Each row comes from the steps of one walk. Every step used is in the known rows, and no mark comes twice. Write the walk behind each row, first mark first.
Known rows
kogega-fabi-tase-bala-sibivu: [  1  13  27 -11  -9  26  60  -3   2  -7  -1  -2   6  18  -4  30 -10   6
   8 -32   0 -22   3  31]
tevi-bala-kemu: [ 18  -3  36   5 -28   7  30  13   0  -7 -41  -9  21  14 -24  32   7  63
   6 -24  27 -28 -27 -20]
rire-kemu: [ 18 -11  26   4 -40 -14   1   0   1 -16 -37  -8  22  11 -32  22   1   5
   4 -15  17 -32 -24 -13]
metab-fabi-kogega-bala: [ 11   3   0  40 -19  18  19  10  17 -41 -23   4   8  27 -16  37  -3  16
  -5   4  17 -30 -35  34]
bala-tevi: [ 12 -18  12  -8 -17  -6   5  12  45  -8 -25 -19  29  22 -23  31 -14  35
   2 -32   7 -38 -24 -15]
tevi-bala-kogega-fabi: [ 11 -18  36 -17 -21   5  16  37  27   0 -27 -12   4   5 -25  42   4  49
   5 -31  20 -36 -42 -13]
fabi-tase: [ 10   0   7  -3  -1  -9  43  -8   2  -8 -34  -4   2  29 -11  27  -7  -9
  15 -30   6 -31 -25  40]
kogega-fabi-tase-bala-kemu: [  2  25  31  -7 -16  29  63  -6   1  -8   8   5   7  16  -3  32  -4  14
  17 -25   3 -22 -13  19]
bala-kogega-fabi: [ 10 -14  15 -24 -20  14   6  22  18  -7  -4 -10   1   4 -17  42 -10  23
  11 -19  12 -36 -38   5]
zivetu-kemu-bala-tase: [ 26 -32  -7  14 -44   1  -8 -16  17  -8  -1 -38  -3  32  -8  27 -60   8
  18  -2  -1 -33  -5  17]
kogega-fabi-tase-bala-kemu-zivetu: [  0  16  34 -11 -16  14  54  -5  -2 -14   4   8  16  25  -2  31  -8  20
  18 -22   1 -19 -18  17]
tevi-bala-kemu-rire: [ 17 -12  38  -9 -29  -5  26   5   4  -5 -34  -7  15  12 -26  32  -9  71
  -2 -18  28 -25 -19 -14]
zivetu-kemu-rire: [ 27 -28  -1 -24 -24  -5  -9 -24   5   7 -11 -19  -4  22 -16  26 -40   1
  13  -6   8 -31   3  19]
zivetu-kemu-bala-tase-fabi: [ 29 -33  -4  25 -31   3 -13 -11  24  -2   3 -27  -2  22 -12  30 -52   4
  12   0   1 -36  -6  14]
zivetu-kemu-bala-kogega-fabi-tase: [ 16 -12   0  -9 -37  -6  -7 -20  17  -4  -5 -25 -11  24  -4  40 -40 -14
  26 -13  -4 -36 -34  43]
metab-fabi: [ 12  -4  -1   9  -7  10  19  -1 -12 -29 -34  -9  20  32 -11  24 -19  -1
   6  -5  17 -28 -19  10]
kogega-bala-tase: [ 18 -28   5  32 -21  27  32  28  42 -26  12 -22   1  24 -25  32 -23  59
  -6 -19  15 -35 -15 -16]
bala-sibivu: [ 16 -21   5  -4 -18   9  17  -2 -13 -10 -41 -21  18  19 -19  27 -17  27
  -8 -25  16 -25  13  18]
tevi-bala: [ 16 -19  28  -2 -14  -2  23  22  19  -1 -43 -13  15  17 -25  31   6  35
   4 -31  19 -32 -21 -18]
zivetu-kemu: [ 28 -19  -4  -8 -24   8  -6 -14  -1   6 -21 -21   5  25 -13  25 -18  -6
  23 -14   7 -36  -7  12]
fabi-tase-bala: [  9  21  16  -2  -8  -2  55 -16  14 -12 -14  -4   2  22 -13  27  -9  -4
  17 -38   5 -24 -10  37]
tase-fabi-kogega: [ 25 -12  13  31   2   4   2  16  32  -1 -22  23   6  -6 -26  40  16   4
  -8  -1  15 -36 -24  26]
tevi-bala-tase: [ 19 -30  30  14 -23   7  33  35  21  -6 -29 -24   8  21 -26  26 -21  68
   1 -24  20 -33 -14 -20]
kogega-bala-kemu: [ 17   0  11  22 -25  27  29   7  19 -26  -1  -7  16  18 -23  39   5  56
  -1 -20  22 -30 -29 -17]
tase-bala-sibivu: [ 14   6  15  -2 -24  17  31 -11   8 -15 -13 -19  17  10 -20  26 -16  29
  -3 -35  13 -18  26  10]
kogega-bala: [ 15 -16   3  15 -12  19  23  14  39 -22  -3 -11   8  21 -24  38   4  26
  -3 -26  14 -34 -23 -15]
zivetu-kemu-bala: [ 23 -23  -8   2 -38  -4 -15 -27  15  -5 -13 -29   3  29  -7  32 -39 -18
  21  -8  -2 -32 -11  18]

Which walk is each row?
[  2 -11   9  -8 -30 -13  11  -4  32 -21  -5 -16  -5  18  -7  46 -35  -2
  10 -17  -2 -30 -45  32] -> kemu-bala-kogega-fabi-tase
[ 24  -7  19  37  -6   9   8  12  42 -12   0  29   1 -10 -32  47  11  40
 -19   4  22 -33 -28  20] -> tase-fabi-kogega-bala-kemu-rire
[  9   2   4  38 -22  12  13  15  35 -40 -23   0  16  28 -20  38  -8  32
  -7  -2  15 -34 -42  27] -> metab-fabi-kogega-bala-tevi
[ 12 -15  22  13 -53 -27  -7 -13  17 -28 -31 -16  22  17 -26  29 -19  -6
   2 -10   7 -29 -28  -7] -> rire-kemu-bala
[ 16  -7  16  37 -39   6  11  12  27 -32 -13  10  12  20 -23  45   9  59
  -2   1  17 -28 -40  24] -> fabi-kogega-bala-kemu-zivetu
[ 17  25  24   4 -34  22  36 -16   5 -18   3  -7  21   7 -18  29  -7  41
  13 -23  18 -19   0  -7] -> tase-bala-kemu
[ 17 -19  28 -11 -22 -11   8  30  27  -4 -42 -17   6   7 -32  39   2  51
   6 -34  25 -36 -43  -7] -> tevi-bala-kogega
[ 23 -15  11  45   0  16   7  22  41 -10 -16  19   4  -5 -31  45  18  28
 -22  -9  18 -35 -18  27] -> tase-fabi-kogega-bala-sibivu
[ -1  15  31 -15  -9  19  54   4  32  -5   7  -1  11  19  -7  32  -9  10
  13 -36  -5 -28 -16  14] -> kogega-fabi-tase-bala-tevi
[ 17  -2  15  29 -38  11  17   4  33 -26  -4   9  -2  10 -24  46  -1  57
  -9   3  19 -27 -30  31] -> fabi-kogega-bala-kemu-rire
[ 11 -17   8  12 -16  10  15  23  67 -22  -4 -17  21  23 -29  40  -3  50
  -7 -36  10 -40 -33 -25] -> kogega-bala-tevi
[  7  27   7   5  -8  -1  40 -12  -3 -34 -25  -6   6  27 -13  27 -24  -1
  14 -23  16 -25 -31  48] -> metab-fabi-tase-bala-kogega
[ 10  11  24 -18 -27  20  22   8  33 -12  16 -10   4  -2 -20  38 -11  26
  11 -29  10 -26 -14   1] -> tase-bala-kogega-fabi
[  7  20  20  -5 -10  -9  48 -11  37 -12 -13  -8  12  23 -17  28 -14  13
  13 -47   2 -29 -18  28] -> fabi-tase-bala-tevi
[ 10 -16  26  11 -56 -35 -14  -8  39 -28 -31 -21  31  18 -29  29 -24  12
  -2 -18   4 -34 -36 -16] -> rire-kemu-bala-tevi
[ 27 -27  14  44 -12  15  15  31  31  -7  -3   3  -2   3 -25  30 -21  44
  -8   5  15 -37 -11  18] -> bala-tase-fabi-kogega
[ 21 -14  15  42   0   7   0  28  70 -10  -8  20  10  -5 -34  47  19  32
 -18 -12  13 -42 -37  10] -> tase-fabi-kogega-bala-tevi
[ 30 -29  -2  36 -39   2 -16  -9  30  -4   0 -19  -7  18 -12  34 -46   8
  10   9   0 -36 -11  34] -> zivetu-kemu-bala-tase-fabi-kogega
[ 27 -32  11  29  -2  16  20  27  23  -5  -1  -7   5   9 -24  24 -28  39
  -5  -7  16 -37  -5  -7] -> bala-tase-fabi
[ 24 -28  35  38 -15   6  24  45  36  -1 -26  -2   3   4 -31  33  -5  66
  -9 -13  22 -36 -21  -2] -> tevi-bala-tase-fabi-kogega
[ 16 -17  39   2 -29 -12  17  15  -5 -12 -46  -6  33  25 -24  31   2  73
   7 -20  25 -25 -32 -23] -> tevi-bala-kemu-zivetu
[ 10  21  15  -9 -13 -10  41 -10  21 -14 -14  -7  -6  13 -19  33 -12   9
  18 -41  10 -28 -27  46] -> fabi-tase-bala-kogega
[ 16  -9   7  34 -28  14  16  17  45 -23 -12   4  -2  13 -23  46  12  29
  -6  -8  12 -33 -31  28] -> fabi-kogega-bala
